Every row comes from one small tree of marks. Brackets hold a mark, then the marks that hang from it, in alphabetical order. Every link used is in the known rows. Which tree was each row made from?
Known rows:
(zele (nune tebazi)): 2.080, 4.932, 5.051, -2.837, 2.939, 3.724, 0.864, 2.162, 1.457, 1.936, -2.999, 1.584, 5.221, 0.910, 0.298, -2.068, 0.229, -7.790, 0.886
(nune zele): 3.460, -0.786, 0.010, -2.867, -1.256, -0.490, 0.880, -1.857, -5.328, -1.583, -4.657, 3.326, 3.430, -0.073, 0.667, 1.291, -2.020, 3.002, 1.192
(satos zele): -1.541, -3.077, -0.460, 1.529, 2.373, 6.879, -0.577, -7.049, -3.945, -1.096, -0.592, -0.292, 4.041, -1.725, 1.523, -0.304, -2.880, -1.915, 3.602
(faki (zele nune)): -1.727, -1.379, 3.299, -3.658, 3.904, 5.902, 1.789, -0.644, 0.415, 3.391, -4.409, 4.122, 4.997, 0.952, 1.367, -1.431, 0.191, -4.170, -1.643
(guzel (zele nune vaziz)): 0.395, -0.978, -1.041, 1.079, 3.398, 2.086, 2.832, 0.630, 2.583, 4.212, 2.258, 1.586, -0.277, 5.386, 1.478, -3.818, 0.058, -4.451, -0.258
(nune tebazi (zele guzel vaziz)): 5.418, 2.612, 0.446, -1.365, -4.719, -6.610, -0.037, 0.625, -3.187, -1.346, -2.909, -1.617, 3.128, -2.123, 2.988, 1.103, -0.921, 5.186, -2.177
(mulu (zele (nune tebazi))): 0.192, 3.890, 2.466, -0.523, 0.073, 1.925, -1.699, 1.912, -0.633, 1.557, -4.678, 2.446, 1.539, -1.500, 1.652, -1.167, -3.194, -4.042, 2.906
(zele guzel satos vaziz): 1.840, -4.803, 1.299, -0.903, -1.833, -5.821, 0.360, -0.944, -0.446, -3.136, 3.907, -4.556, -5.724, -0.434, -2.651, 0.386, 6.385, -1.336, -0.482
(zele guzel nune): -0.153, 1.788, 5.734, -5.379, 6.207, -0.286, 4.113, 0.557, 4.262, -1.839, -0.670, 0.850, -1.355, -3.206, 0.130, -2.008, -0.214, -3.612, -1.232
(mulu (zele nune ruge satos vaziz)): -2.237, -1.537, -3.135, 3.787, -1.874, 0.489, -3.567, 3.625, 1.201, 0.825, 2.182, 1.302, -5.808, 3.805, -3.410, 0.154, 0.056, -2.095, 2.080
(satos (zele guzel (nune tebazi) vaziz)): -1.826, -0.082, 1.531, 2.144, 3.774, 2.664, 0.182, -1.914, 2.620, -0.557, 1.406, -2.894, 1.381, -2.470, 2.233, -2.934, -2.328, -3.737, -1.008
(nune tebazi zele): 5.310, 3.836, 1.173, -2.321, -3.264, -1.574, -0.445, -1.245, -6.202, 0.622, -6.655, 1.793, 7.920, -0.918, 2.119, 1.069, -2.733, 2.539, 1.542
(mulu (zele guzel nune satos vaziz)): -1.368, -2.748, 1.599, 0.097, -0.063, -4.872, -1.207, 2.637, 1.937, -1.630, 0.416, -0.764, -8.221, -1.506, -2.129, -1.343, 0.675, -2.593, 0.280
(faki zele): -0.129, -2.367, 1.367, -2.637, 0.325, 4.913, 0.858, -3.843, -3.579, 2.361, -4.369, 2.433, 5.879, -0.552, 2.471, 0.872, 1.318, -0.071, -0.341
(faki (zele guzel ruge satos vaziz)): -2.187, -4.352, -1.922, 0.894, -1.510, -1.229, -0.024, -2.420, -0.445, 1.172, 1.846, -1.511, -0.813, 0.718, -0.746, 1.807, 3.478, 4.065, -2.887
(mulu (zele ruge satos vaziz)): -0.601, -2.897, -5.167, 4.714, -5.673, -0.366, -4.748, 0.737, -2.906, -0.235, 2.296, -0.499, -4.627, 2.708, -2.170, 2.618, 0.988, 1.754, 3.295
(mulu (zele ruge)): -0.794, 1.041, -3.647, 2.274, -2.944, 3.091, -2.413, -1.368, -2.914, -0.270, -0.616, 2.276, -0.471, -0.649, 1.122, 2.965, -3.078, 3.694, 4.080
(satos (zele guzel nune)): -3.945, -1.513, 2.842, -0.685, 7.644, 3.942, 2.406, -4.856, 1.749, -1.702, -0.355, 0.065, 0.623, -4.368, 1.197, -2.634, -4.337, -3.142, 0.684
(tebazi ruge): 0.365, 5.418, 0.224, -2.554, 0.638, 4.104, 2.493, 0.160, -0.772, -0.788, 0.077, -0.163, 5.542, -0.974, -1.393, 0.540, 1.712, 0.955, 1.697
(mulu zele): 0.846, -0.495, -0.593, 0.159, -2.250, 1.726, -1.944, -1.498, -3.918, -0.479, -3.144, 1.646, -0.224, -2.519, 1.894, 1.721, -1.942, 0.341, 4.010

Which tree is each row?
0.743, -0.223, 2.554, -2.357, 3.042, -1.206, 2.189, 4.026, 5.827, -1.971, 3.407, -1.222, -4.151, -0.222, 0.428, -1.877, 3.181, -3.764, -3.687 => (zele guzel nune vaziz)
0.809, 7.163, 3.017, -1.941, 1.891, -1.685, 2.349, 6.024, 6.407, -0.375, 2.303, -3.029, 1.069, -1.485, 0.366, -2.369, 2.629, -2.123, -4.211 => (zele guzel (nune (tebazi ruge)) vaziz)
1.132, 1.848, 0.094, 1.973, -2.504, 0.967, -3.114, 4.596, 0.607, 1.787, -1.737, 0.701, -0.757, 1.071, 1.844, -0.890, -0.765, -4.046, 0.593 => (mulu (zele (nune tebazi) vaziz))
1.943, -0.357, -4.332, 0.368, -2.943, -4.220, 0.708, 0.066, -1.233, -2.945, 1.484, 0.637, -1.139, 0.017, 0.850, 2.902, -1.480, 9.143, -2.196 => (nune (zele guzel ruge vaziz))
1.617, 6.421, 1.395, -0.284, 0.174, 3.244, -0.008, 7.069, 3.945, 1.888, 1.504, -0.843, 3.735, 3.192, -0.763, -2.051, 3.359, -5.849, -2.043 => (zele (nune (tebazi ruge)) vaziz)
-2.265, 2.306, -1.772, 1.360, 0.897, 3.972, -1.580, 1.786, 1.134, 0.698, -0.953, 3.973, -1.418, 0.495, 0.049, 0.699, -4.096, -0.251, 2.770 => (mulu (zele nune ruge))
-3.590, -1.247, -2.192, 2.468, 3.216, 4.504, 0.935, -7.581, -0.831, -2.149, 2.282, -1.400, 1.820, -3.858, 1.615, 1.299, -4.662, 3.842, 1.971 => (satos (zele guzel ruge))
2.763, -4.507, 0.068, -1.779, -2.660, -7.825, 0.455, -1.038, -3.401, -3.456, -0.576, -1.002, -3.548, -0.414, -2.012, 0.848, 1.498, 3.968, -1.145 => (nune (zele guzel satos vaziz))
0.440, 5.237, -0.220, 1.210, 1.114, -0.545, 0.445, 4.942, 6.690, 0.464, 4.338, -1.679, -0.963, 1.151, 0.837, 0.088, 1.090, -0.264, -3.381 => (zele guzel (nune tebazi) ruge vaziz)
-2.279, -0.340, -0.269, -1.638, 0.964, 2.193, 2.432, -4.235, -0.576, 1.303, -1.659, 1.276, 3.711, -2.766, 2.545, 2.449, -0.976, 5.901, -2.009 => (faki (zele guzel ruge))
-3.516, 2.737, -0.713, 3.485, 4.466, 8.873, -0.790, -3.144, 0.384, 1.854, 0.026, 0.816, 5.910, 0.441, 0.430, -1.133, -5.539, -3.097, 2.516 => (satos (zele (nune tebazi) ruge))
0.709, 0.008, 0.666, 1.594, 1.845, -1.064, 1.724, 0.266, 1.305, 5.535, 0.901, -0.255, 0.398, 6.009, -1.149, -4.522, 1.210, -6.700, 1.275 => (guzel (zele (nune tebazi) satos vaziz))
3.353, 4.707, -1.111, -0.137, -5.590, -4.713, -1.358, 2.146, -4.608, 0.688, -2.452, -1.479, 5.377, 1.613, -3.156, -0.014, 1.412, 3.252, 0.113 => (nune (tebazi ruge) (zele satos vaziz))
-0.802, -2.352, -3.949, 2.132, -2.778, 5.146, -1.248, -0.770, -1.446, 2.854, 0.977, 1.237, 3.616, 3.481, 2.311, 2.689, 2.478, 2.838, -2.334 => (faki (zele ruge vaziz))
-4.454, -1.707, -2.432, 3.882, 4.538, 4.580, 0.397, -1.817, 4.225, -1.236, 5.044, -1.329, -1.631, -0.450, 0.603, -0.875, -3.196, 0.262, -1.067 => (satos (zele guzel nune ruge vaziz))
-0.494, 0.755, 3.317, -2.318, 1.495, 0.255, 1.504, 1.634, 2.979, 3.113, -2.399, -0.127, 3.181, -1.096, 3.373, -1.542, 1.861, -1.925, -5.216 => (faki (zele guzel (nune tebazi) vaziz))
-1.303, 1.747, -2.257, 0.901, -1.282, -0.920, -0.341, -2.016, -0.827, -1.986, -0.178, 0.495, -2.547, -4.506, 1.933, 2.930, -4.177, 6.426, 2.524 => (mulu (zele guzel ruge))
-2.858, -2.579, 0.512, -1.554, 1.105, -0.262, 1.618, -5.058, -1.423, 1.056, -1.468, 0.408, 1.582, -1.720, -0.875, 1.773, 0.673, 4.158, -0.694 => (faki (zele guzel ruge satos))
4.896, 0.338, 1.359, -1.122, -4.813, -9.115, -0.678, -0.081, -4.131, -1.395, -2.959, -2.585, 0.922, -1.176, -0.770, 0.362, 0.729, 3.358, -0.779 => (nune tebazi (zele guzel satos vaziz))
2.039, -3.468, -5.040, 1.802, -4.772, -2.913, -2.186, 0.198, -4.108, -1.248, 1.152, 1.287, -1.388, 4.983, -3.645, 2.387, 0.939, 4.439, 0.746 => (nune (zele ruge satos vaziz))
-1.982, -1.297, -0.173, 0.640, 2.091, -2.929, 0.830, 3.632, 5.993, -1.162, 6.095, -1.823, -6.784, 3.023, -5.092, -0.834, 3.540, -1.885, -2.241 => (zele guzel nune ruge satos vaziz)
2.985, 2.604, 2.295, -0.085, -0.209, 2.349, -1.162, 5.548, 2.743, 1.972, 0.852, -0.536, 2.061, 3.798, 0.617, -1.723, 3.717, -7.812, -1.589 => (zele (nune tebazi) vaziz)
-1.889, -0.910, -1.382, 1.166, -1.686, -3.457, -0.848, -2.802, -1.995, -1.899, -0.018, -0.472, -4.656, -3.301, -1.536, 2.149, -2.483, 4.640, 3.610 => (mulu (zele guzel ruge satos))
0.940, -4.538, -1.908, 2.602, -5.001, -1.641, -4.246, 0.356, -3.800, -0.469, 0.249, -1.001, -5.073, 1.263, -1.581, 1.068, 2.367, -1.430, 3.129 => (mulu (zele satos vaziz))
-2.123, 1.174, -2.721, 2.178, -0.382, -0.679, -0.748, 3.649, 4.137, -0.990, 2.743, 0.812, -5.942, -0.789, 1.029, 0.529, -2.209, 2.287, -0.882 => (mulu (zele guzel nune ruge vaziz))
-0.134, -3.142, 3.524, -2.113, 2.722, -4.813, 1.444, 3.151, 4.586, -2.197, 3.415, -2.765, -6.984, 1.049, -4.020, -2.562, 5.336, -6.002, -2.047 => (zele guzel nune satos vaziz)
-0.725, -6.053, 1.089, -1.402, -1.193, -2.616, 0.777, -2.486, -1.513, 0.582, -0.386, -1.795, -1.047, -0.828, 0.124, 0.474, 4.791, 0.714, -2.772 => (faki (zele guzel satos vaziz))
0.584, -1.060, -0.968, -1.916, -0.611, -5.661, 1.585, -3.437, -3.356, -2.904, -1.699, 1.256, -1.466, -1.060, -3.206, 2.094, -2.879, 7.552, 1.091 => (nune (zele guzel ruge satos))
